Each row comes from the steps of one path. Every step used is in the known rows, and no mark comes twice. Write the path behind each row, first mark first.
Known rows
pemuro, povupap: [-24.2   0.0  16.9  -3.4  -3.0  10.5  -4.9   2.3  -1.7  -7.3  -2.4  -3.0
   3.5   4.7   2.5  18.6   0.6  -7.9   7.6   1.3]
pemuro, luri, matu: [ -0.1 -20.0  20.4  -6.3  -2.2  12.0  29.5  -8.0   7.9  -6.3  -5.9  41.4
   1.1  -0.4  -1.9 -12.5  -0.1 -19.0 -15.3  -7.8]
matu, bapa, sukitor, pemuro, povupap: [-26.5  23.9   1.4  -6.6   0.0  13.7  13.4 -45.9   2.5 -12.9  -2.5   5.1
  -2.4  -3.1  16.5  12.2  -8.7  -5.3  23.3  -8.8]
luri, niripa, matu, bapa, sukitor, pemuro, povupap: [ -0.5  14.1   2.1  -9.2  11.5  14.1  27.9 -39.8  -5.7 -15.1 -22.2  14.7
 -14.1  -2.2  25.5   4.9   1.8 -14.4   5.4 -12.0]
matu, bapa, sukitor: [  2.8  18.4 -14.1  -0.6   4.8 -18.0  -2.8 -42.0   3.2 -20.7   3.7  12.2
  -4.8  -5.1  14.1  -8.4 -14.4  -0.3  23.4   9.9]
niripa, matu, bapa, sukitor: [ 29.0  17.8 -14.1  -3.3   4.6 -14.6   1.2 -23.4  -6.7 -23.5   6.5  11.4
 -16.6  -6.3   2.9  -9.6  -5.8   1.6   6.8  10.7]
matu, bapa: [ -2.4  19.3   3.2   0.5   2.1 -15.5   0.4 -16.4   3.7 -22.5   2.5  -0.9
  -7.3  -2.6   2.5  -8.5 -17.0   5.4  17.4   3.4]
luri, niripa: [  1.3 -14.9   1.1  -1.2  13.9   0.1  12.7 -15.9   2.7   4.4 -28.2  14.3
  -1.8   1.9  25.5  -9.2   4.1 -13.5  -4.5  -5.9]
matu, bapa, sukitor, pemuro: [ -1.6  25.8 -17.4  -2.7   4.8   3.8  19.9 -55.3   3.9  -7.1  -0.1   9.5
  -6.5  -8.6  15.8  -8.0 -11.0   3.9  17.6 -10.2]
povupap, sukitor, pemuro, luri, matu, bapa: [ -4.2   4.5  14.8  -6.2   1.9  15.0  39.9 -17.7  15.3 -11.5  -8.5  61.7
  -7.7  -6.5   4.9 -14.8 -17.9 -22.3  -1.7  -7.4]
niripa, matu, bapa, sukitor, pemuro: [ 21.3  26.4 -17.6  -5.3   4.0   6.4  22.3 -38.4  -6.5 -11.3   2.0   8.8
 -17.7 -10.3   7.6  -9.0  -3.3   3.2   2.9 -10.9]
luri, niripa, povupap, sukitor, pemuro: [-29.4  -4.4  -6.0  -4.8  12.6  32.6  19.0  24.0  12.2  25.8 -30.4  36.1
  -5.1  -1.6  27.7  -4.1  13.5 -24.6  -4.9 -10.2]
povupap, sukitor, pemuro, luri: [ -4.4  12.0  16.3  -6.6  -0.1  36.5  16.3  -3.0  10.9  12.8 -12.7  60.7
  -1.8  -2.5   2.7   1.2  -1.7 -15.3  -3.7  -3.3]
niripa, matu, bapa: [ 26.3  18.6   2.4  -3.6   3.3 -12.1   6.5   6.8  -8.0 -27.6   3.1  -2.5
 -21.0  -4.7  -8.5  -9.9  -7.6   5.7  -2.0   5.7]
pemuro, povupap, sukitor, bapa: [-19.8   3.5  10.4  -5.2  -1.3  15.3  14.1 -54.3   6.9   3.5  -5.8  27.7
   4.1   8.5   4.7  -2.9  -1.7 -15.4   1.1   7.5]
bapa, sukitor, pemuro, luri: [ -2.6  15.4   6.2  -6.5   0.1  27.7  17.9 -42.8   5.6   3.5  -9.1  41.7
  -0.6  -4.5  12.1  -4.9   2.0  -4.1   4.8  -9.8]
niripa, povupap, sukitor: [-28.3  -3.6  -1.3  -2.3   2.1  15.7 -15.0  55.3   9.8  11.9  -6.6  30.4
  -0.5   1.1   6.2   2.2  10.2 -19.9   2.2  13.8]
luri, matu: [  3.7 -27.1  -0.6  -3.1  -0.3   0.1  27.6  -2.0   2.9  -0.4   2.2  12.1
  -0.6  -1.0  -1.4  -8.7  -0.8 -16.0 -16.9  -9.9]
povupap, sukitor, bapa, matu: [  2.5 -11.8 -20.6  -2.5   3.5   9.6  47.9 -31.0  -4.1  11.0  -0.6  30.8
   1.9   3.2  17.6 -18.8  -3.6 -12.9  -5.4  12.3]
povupap, sukitor, pemuro, luri, matu: [ -1.9 -16.4  14.1  -8.3  -1.1  32.8  42.5  -3.4  11.8  11.3 -11.6  67.2
  -1.4  -2.9   1.7  -8.5  -1.6 -27.8 -20.2 -13.2]
sukitor, pemuro, luri, matu, bapa: [ -5.3   6.7  18.7  -7.2   0.3  10.2  44.1 -34.6  10.8 -19.4  -6.8  34.8
  -8.6  -7.2   4.2 -18.7 -15.4  -8.5   0.0 -17.3]

Which path is each row?
[-25.9 -16.1  15.1  -9.4  -0.6  40.6  34.9  22.3  16.6  10.9 -15.8  61.7
  -1.2  -2.3   5.8 -11.1   8.7 -29.9 -16.9 -13.4]
niripa, povupap, sukitor, pemuro, luri, matu
[ 31.2  -8.4  20.1  -7.2  11.8  14.4  19.5   4.7  -6.1  -3.9 -28.9  37.7
 -15.9   0.5   8.5 -13.4  14.2 -14.6 -23.4  -1.5]
pemuro, luri, niripa, matu
[ -2.2   5.4  -8.9  -2.0   1.1  24.7  15.3   1.9   5.4  19.7  -5.9  31.2
  -1.6  -3.7   5.1   4.5  -1.2 -13.0  -5.4  -6.6]
povupap, sukitor, pemuro
[  0.4   6.5 -17.8  -5.2   3.1   3.0  41.6 -54.8   5.5  -7.9   2.7  18.2
  -6.7  -9.1  14.6 -14.3 -11.7  -8.4   5.7 -18.6]
luri, matu, bapa, sukitor, pemuro
[ 19.1  29.4   7.4  -8.4   2.4  19.2  23.7 -36.4  -1.8 -16.2  -7.3  39.2
 -17.1  -8.6   3.8 -12.4  -2.5  -0.1   2.3  -6.4]
niripa, matu, bapa, sukitor, pemuro, luri
[  0.2  -9.0 -18.9  -2.0   2.2   5.9  52.9 -47.5  -9.9   1.6   1.4   1.2
   0.8   1.9  16.8 -23.4  -0.6   1.5  -3.1   2.4]
sukitor, bapa, matu
[  0.7 -14.3   5.0  -9.2   0.1  25.9  44.3 -40.3   7.3   2.7  -8.3  49.2
  -0.8  -4.6   9.6 -13.1   1.4 -18.4 -12.2 -18.9]
bapa, sukitor, pemuro, luri, matu
[-19.0  -2.5  11.2  -3.6  -1.7  14.0  -9.8  23.4   4.9   2.0  -4.3  34.0
   4.1   5.3   2.4  21.9  -1.9 -25.2   5.8  15.8]
pemuro, povupap, sukitor
[-35.0  -1.4   7.7  -8.6  13.5  32.2  16.2 -11.6  12.1   9.4 -39.0  40.8
  -3.1  -1.8  39.1 -15.2  20.2 -18.6   5.0 -13.2]
bapa, sukitor, pemuro, luri, niripa, povupap
[  1.0   9.7 -19.9  -3.8   1.8  16.4  18.6 -43.4   0.1   9.2  -1.5   8.9
  -2.2  -6.4  14.7  -1.1   2.9  -0.5   4.0 -14.3]
bapa, sukitor, pemuro
[ 34.1  -0.8   3.7  -9.5  13.5  24.7  32.9 -27.4  -5.1   3.2 -29.7  46.1
 -17.6  -4.1  20.2 -13.3  15.5 -14.6 -19.8 -12.1]
bapa, sukitor, pemuro, luri, niripa, matu
[-22.3   3.9   0.2  -8.6  -0.5  12.9  32.8 -46.0   3.8 -15.1  -2.4  14.7
  -2.1  -3.9  17.0   5.6  -9.2 -15.8  11.0 -16.7]
luri, matu, bapa, sukitor, pemuro, povupap
[  4.6   0.8   2.4  -5.9   3.0  -8.6  20.6 -47.7   9.0 -24.0  -2.4  45.7
  -4.1  -5.1  12.7 -18.7 -14.2 -16.0  10.9   5.0]
pemuro, luri, matu, bapa, sukitor
[-14.2 -11.6  -9.4  -5.2   1.7  18.4  45.0 -28.0  -6.0   4.4  -2.8  28.4
   4.4   6.2  18.9  -5.2  -2.8 -18.6   0.6  13.9]
pemuro, povupap, sukitor, bapa, matu
[-23.4 -17.8  -1.6  -7.2  13.5  28.1  50.9 -15.8   3.9  13.9 -30.7  59.0
   0.7   4.4  38.6 -30.5  11.2 -28.3  -3.1  10.3]
pemuro, luri, niripa, povupap, sukitor, bapa, matu
[ -2.1  -4.4  16.0  -6.3  13.7  32.2  29.2 -19.7  13.2  17.2 -39.5  68.1
  -2.8  -0.2  27.1  -7.8   3.0 -26.9  -7.4  -9.1]
povupap, sukitor, pemuro, luri, niripa
[ -1.3  -8.5  22.9  -4.3  12.8  10.7  14.9 -20.5   8.7   2.1 -33.9  43.7
  -1.4   3.0  23.8 -11.8   4.7 -16.4  -3.9  -3.1]
pemuro, luri, niripa
[ 21.9  19.0  16.9  -7.8  12.9  10.3  35.9 -23.3   0.1 -17.9 -27.4  32.6
 -23.6  -5.7  13.6 -20.5  -2.6  -5.2  -8.2 -11.9]
sukitor, pemuro, luri, niripa, matu, bapa
[-29.5  10.9  18.1  -7.5   0.2  43.9   8.6  24.0  14.9  13.0 -18.8  55.5
  -1.9  -2.6   7.4  -1.7   9.5 -16.3  -0.4  -3.9]
niripa, povupap, sukitor, pemuro, luri
[ -2.8 -13.8  17.0  -8.2  -2.0  29.3  47.9 -22.1   8.3   3.0  -9.3  40.8
  -0.9  -4.1   1.0 -12.1   0.5 -14.3 -19.2 -24.8]
sukitor, pemuro, luri, matu
